What can hang from each mark
mada: vali vimet
futufi: gilu
vodad: vezi
kone: vali vimet
gilu: kone zapa
bedug: futufi
zapa: gilu zivos
vezi: zapa
vali: mada
vimet: kone mada
zivos: futufi

Each row was made from one small tree. The marks that hang from a mark follow it in brackets, in alphabetical order. Every link used is in the known rows. Write each row's tree.
Known rows
vezi(zapa(zivos)): [ 0.45 -0.87  0.70 -2.50 -0.05  1.05  0.12  0.36 -0.23 -1.03  3.59  0.18
 -1.69 -0.06 -0.76  0.21 -0.43 -0.83  1.14  0.52 -0.32  1.87  1.30]
bedug(futufi(gilu(kone(vali vimet) zapa(zivos)))): [-4.01  1.47  3.18 -1.33  1.86 -0.56  0.58 -1.70  1.20 -0.53  0.82  2.40
  1.26 -0.15 -2.20 -1.81 -1.95  0.81 -0.78  0.94  0.14 -3.10  0.20]
bedug(futufi(gilu(kone(vimet(mada(vali)))))): [-2.68  0.28  1.36 -2.16  2.71 -1.37  0.10 -1.49  0.67  0.17  1.13  0.73
  0.17 -0.81 -2.27 -1.80 -0.28  0.30 -1.23  0.23 -0.19 -5.36 -0.31]
zapa(zivos(futufi)): [-0.04 -0.43  0.38 -2.71 -0.54  0.64 -0.14  0.65  0.69 -1.01  1.87  0.77
 -1.62 -0.97 -1.55  0.74  0.49 -0.34  0.83 -0.46 -0.43  0.91  1.51]
gilu(kone(vali(mada) vimet) zapa(zivos(futufi))): [-3.45  0.96  4.71  1.34 -0.27 -2.01  0.10 -3.51  2.33 -2.21  2.46  3.14
  0.23 -1.32 -3.35 -0.92 -0.31  1.32  0.80  1.94 -2.03 -0.06  1.70]
zapa(zivos): [-0.06 -0.32  0.00 -2.11 -0.22  0.78  0.46  0.27 -0.13 -0.70  1.07  0.52
 -1.45  0.18 -0.15  0.50 -0.64 -0.38  0.77 -0.46 -0.78  0.86  0.51]
zapa(gilu(kone) zivos(futufi)): [-1.37 -0.04  0.72 -3.03  1.27  0.83 -0.19 -0.57  1.43 -1.70  2.62  1.51
 -1.65 -1.25 -1.69  0.82 -1.22  0.25  0.21 -0.89 -0.73 -3.08  1.16]
vodad(vezi(zapa(zivos(futufi)))): [ 0.80  1.66  1.84 -3.55 -1.01  0.93 -0.20  0.86 -0.20 -1.40  3.01 -0.13
 -2.28 -1.70 -1.73  0.50 -0.19  0.03  1.32  0.25  0.06  1.81  2.55]
vezi(zapa(zivos(futufi(gilu(kone(vali)))))): [-1.46 -0.25  1.86 -1.33  1.68  0.66  0.05 -0.79  1.86 -1.60  6.32  1.85
 -1.21 -0.96 -2.69 -0.28  0.11 -0.02  0.82  0.72 -0.14 -0.64  0.99]
bedug(futufi): [-0.59  0.03  0.82 -1.82 -0.26 -0.01 -0.59  0.72 -0.03  0.36 -0.89 -0.02
  0.66 -0.18 -0.88 -0.36 -0.86 -0.20 -1.32  0.20  0.14 -1.01  0.17]
zapa(gilu(kone(vali vimet(mada))) zivos(futufi)): [-2.44  1.41  2.81 -1.49  1.76 -0.85  0.00 -2.00  2.43 -1.07  4.34  1.64
 -0.91 -2.14 -2.62 -0.19  0.38 -0.14  1.18 -0.38 -1.48 -3.41  2.17]
vezi(zapa(gilu(kone(vimet(mada))))): [-1.11  0.83  2.03 -1.01  1.79 -0.92 -0.05 -1.72  0.58 -0.51  3.88  0.01
 -0.54 -1.59 -1.25 -0.88 -0.51 -0.54  0.55  0.46 -0.19 -3.09  1.53]
vodad(vezi(zapa(gilu(kone)))): [-0.24  2.27  1.78 -1.63  0.80  0.60 -0.06 -0.71 -0.19 -1.20  2.15  0.07
 -0.98 -1.22 -0.60 -0.10 -1.72  0.76  0.19  0.36  0.13 -1.86  0.93]
zapa(gilu(kone(vali)) zivos(futufi)): [-1.94  0.36  1.55 -1.37  1.59  0.60 -0.17 -1.31  2.55 -1.75  3.77  2.26
 -0.90 -1.00 -2.11  0.62 -0.52  0.39  0.48 -0.21 -1.08 -2.92  0.92]
vodad(vezi(zapa(gilu zivos))): [ 0.43  1.77  1.15 -4.17 -0.25  1.62  0.48  0.54 -0.63 -1.48  2.86  0.30
 -1.85 -0.93 -0.12  0.60 -1.20  0.22  1.20 -0.12 -0.17 -0.31  2.31]
bedug(futufi(gilu(zapa))): [-2.29  0.16  0.68 -2.57  0.37 -0.02 -0.05  0.26 -0.17  0.31 -0.93  1.22
  1.49  0.16 -1.18 -0.93 -1.08  0.50 -1.30  0.68  1.37 -2.80 -0.04]
futufi(gilu(kone(vali vimet(mada)) zapa(zivos))): [-3.98  1.93  2.74  0.07  2.12 -1.48  0.99 -3.14  1.05 -0.25  2.30  2.17
  0.06 -0.53 -1.96 -1.65 -0.33  0.31  1.04  0.67 -0.57 -2.72  0.04]
vodad(vezi): [ 0.34  2.60  0.95 -0.78 -0.68  0.21  0.13  0.11 -0.78 -0.16 -0.99 -0.45
 -0.60 -0.77  0.17  0.13 -0.56  0.78  0.14 -0.09 -0.13  0.36  0.42]
gilu(kone(vali(mada(vimet))) zapa(zivos(futufi))): [-3.16 -1.41  4.36  0.19 -0.80 -1.94 -0.28 -2.87  1.66 -2.60  2.21  2.75
 -1.16 -1.23 -3.67 -0.48  0.81  1.50  0.69  1.86 -2.31  0.22  0.44]
mada(vali vimet): [ 0.07 -3.05  0.77 -1.40  0.69 -0.75 -0.11  0.15  0.06 -1.61  0.58 -0.78
 -1.72 -0.15 -1.64 -0.34  2.35  0.60  0.41  0.58 -0.63 -1.23 -0.17]
zapa(gilu(kone(vali vimet)) zivos(futufi)): [-2.15  1.37  2.66 -0.93  1.92 -0.06  0.20 -1.61  2.73 -1.92  3.90  2.07
 -0.59 -1.64 -2.26 -0.06 -0.51  0.64  0.67 -0.22 -0.94 -3.15  2.11]
vimet(kone mada(vali)): [-0.42  0.11  0.10 -1.35  1.80 -1.11 -0.21 -0.19 -1.15  0.75  1.42 -1.44
 -1.62 -0.65 -1.19 -0.98  3.15 -1.01  1.81  0.64 -1.76 -2.40 -1.17]
futufi(gilu(kone(vimet(mada)) zapa(zivos))): [-3.39  1.63  1.74 -1.59  1.77 -1.33  1.07 -2.42 -0.03 -0.21  0.98  1.55
 -0.52 -0.76 -1.50 -1.43 -1.04  0.16  0.88  0.06 -0.11 -2.96  0.21]

Which tree is each row?
[-0.58  0.16  1.12 -0.49  0.97 -1.60  0.03 -1.21  0.33  0.26  1.18 -0.59
 -0.62 -0.68 -1.51 -0.96  1.89 -0.51  1.04  0.38 -0.99 -1.49  1.22] | kone(vimet(mada(vali)))
[-1.98 -0.06  1.00 -2.97  2.25 -0.66  0.41 -1.37  1.32 -1.27  3.77  1.18
 -2.06 -1.56 -3.04 -0.60  0.91  0.04  1.03 -0.39 -0.92 -3.20  1.33] | zapa(zivos(futufi(gilu(kone(vimet(mada(vali)))))))
[-0.89 -0.58  0.90 -2.80  1.39  0.75  0.14 -0.19  0.97 -1.76  5.12  1.15
 -1.81 -1.27 -2.28 -0.09 -0.57 -0.16  0.57  0.13  0.23 -0.85  1.18] | vezi(zapa(zivos(futufi(gilu(kone)))))
[-0.97  0.81  1.70  1.82  0.40 -1.29  0.28 -0.81 -0.12 -0.53  2.19  0.82
  0.42 -0.70  0.03 -0.98  2.28  0.97  1.08  1.50 -2.30 -0.49 -0.89] | vimet(kone(vali(mada)))
[-1.15 -0.11  1.28 -2.32 -1.02  0.26 -0.36 -0.02  0.45 -0.83  0.30  1.10
 -0.73 -0.48 -2.23  0.47 -0.01 -0.23  0.91  0.66  0.04  0.99  1.59] | gilu(zapa(zivos(futufi)))
[-3.46  0.99  3.18  1.62  0.82 -2.06  0.18 -3.02  2.32 -1.62  2.59  3.12
  1.70 -1.59 -2.91 -1.29  0.86  2.12 -0.09  1.50 -0.46 -2.79  1.19] | zivos(futufi(gilu(kone(vali(mada) vimet) zapa)))
[-1.86  1.13  1.84 -3.15  1.35 -0.65  0.15 -1.37  1.42 -1.04  3.10  1.02
 -1.64 -2.34 -2.21 -0.02 -0.31 -0.24  0.81 -0.97 -1.08 -3.60  2.29] | zapa(gilu(kone(vimet(mada))) zivos(futufi))
[-2.91  0.61  3.15  0.73  0.53 -0.44 -0.42 -2.27  2.09 -1.23  1.75  2.18
 -0.34 -0.32 -3.37 -0.36 -0.56  0.24  0.60  1.41 -0.95  0.11  0.13] | gilu(kone(vali) zapa(zivos(futufi)))
[-2.47  1.82  2.88  1.84  0.90 -1.65  0.19 -2.64  0.48 -0.56 -1.26  0.74
  0.76 -0.41 -1.51 -1.49 -1.72  0.60 -0.08  1.13  0.10 -1.17  0.10] | gilu(kone(vimet) zapa)
[-2.21 -1.55  2.76 -1.87  0.33 -0.80 -0.02 -1.62  2.04 -3.02  4.34  2.55
 -1.68 -1.85 -2.46  0.42  0.86  1.58  0.53  0.16 -2.44 -2.73  1.31] | zapa(gilu(kone(vali(mada(vimet)))) zivos(futufi))
[-0.63  0.01  2.26  0.54  0.99 -1.49  0.24  0.32 -0.67 -0.44  0.92 -1.00
 -1.18 -1.13 -0.62 -1.25  2.95  0.49  1.42  0.62 -0.89 -0.69 -0.98] | mada(vimet(kone(vali)))
[-1.79  1.25  1.23 -0.08  1.92 -0.94  0.27 -1.03  1.42 -0.95  1.88  1.08
  0.25 -1.92 -1.93 -0.81  0.16  1.18 -0.44 -0.46  0.82 -3.35  0.92] | zivos(futufi(gilu(kone(vimet))))
[-1.89  0.01  1.43 -3.48  2.09 -0.40  0.00 -1.64  1.84 -1.73  3.65  1.13
 -2.01 -1.80 -2.97  0.09  0.33 -0.12  1.12 -0.51 -1.54 -4.41  2.14] | zapa(gilu(kone(vimet(mada(vali)))) zivos(futufi))
[-2.41  0.59  3.03 -0.79  0.95 -0.71  0.32 -2.42  2.68 -2.75  4.50  3.07
 -0.38 -1.88 -2.01  0.05 -0.17  1.49  0.61  0.27 -2.20 -2.94  2.38] | zapa(gilu(kone(vali(mada) vimet)) zivos(futufi))
[-4.01  0.99  2.93  0.77  1.21 -1.42  1.34 -3.46  1.37 -1.80  2.59  3.58
  0.69 -0.30 -1.37 -1.37 -0.85  1.83  0.51  1.23 -1.23 -2.30  0.35] | futufi(gilu(kone(vali(mada) vimet) zapa(zivos)))
[-0.33 -1.42  1.57 -0.74 -0.88 -2.09  0.39 -0.04 -1.53 -1.46  0.72 -0.14
 -1.30 -1.66 -0.18 -0.86  2.66  1.43  0.89  0.68 -2.14 -0.51 -0.32] | vali(mada(vimet(kone)))
[-3.38  1.83  2.99  0.95  1.63 -2.24 -0.19 -2.70  1.94  0.01  2.24  1.72
  0.89 -1.97 -3.37 -1.48  1.28  0.60  0.54  0.88  0.32 -3.11  0.94] | zivos(futufi(gilu(kone(vali vimet(mada)) zapa)))
[-1.25  0.65  2.96  2.87 -0.37 -1.94  0.46 -2.25  1.59 -1.13  2.32  1.88
  1.53 -0.68 -0.50 -1.01  1.28  1.48  0.61  1.42 -1.92  0.09  1.53] | kone(vali(mada) vimet)
[-0.88  3.38  3.64  0.25  1.41 -0.09  0.31 -1.68  1.02 -1.46  3.25  0.60
 -0.07 -1.53 -0.85 -0.90 -1.16  1.08  0.67  0.96 -0.21 -1.93  1.81] | vodad(vezi(zapa(gilu(kone(vali vimet)))))
[-1.20  2.21  2.73 -1.80  1.07  0.75  0.26 -0.88  1.05 -1.72  4.91  1.37
 -1.79 -1.59 -2.38 -0.25 -0.39  0.78  0.99  0.51 -0.14 -0.43  1.26] | vodad(vezi(zapa(zivos(futufi(gilu(kone(vali)))))))
[-2.56  0.52  1.05 -0.41  1.15 -0.64 -0.28 -1.33  1.19 -0.83  0.75  1.64
  0.33 -1.13 -2.58 -0.49 -0.10  1.07 -0.39  0.39  1.11 -2.81  0.07] | zivos(futufi(gilu(kone zapa)))
[-3.63  0.56  2.14 -2.04  2.24 -1.66 -0.04 -1.98  0.55  0.14  0.08  1.27
  0.87 -0.47 -3.01 -2.00 -0.43  0.32 -0.94  1.04  0.15 -5.17 -0.19] | bedug(futufi(gilu(kone(vimet(mada(vali))) zapa)))
[-1.63  0.00  0.20 -2.57  1.28  0.52  0.48 -0.37  0.96 -1.30  2.68  1.61
 -1.59 -1.09 -1.87  0.23 -0.57  0.45  0.18 -0.90 -0.09 -1.87  0.41] | zapa(zivos(futufi(gilu(kone))))
[-3.71  0.94  2.32 -0.08  1.64 -0.59 -0.16 -1.64  1.16  0.13  0.12  2.20
  1.83  0.13 -2.09 -1.54 -1.53  0.89 -1.52  1.34  0.60 -3.52 -1.22] | bedug(futufi(gilu(kone(vali) zapa)))
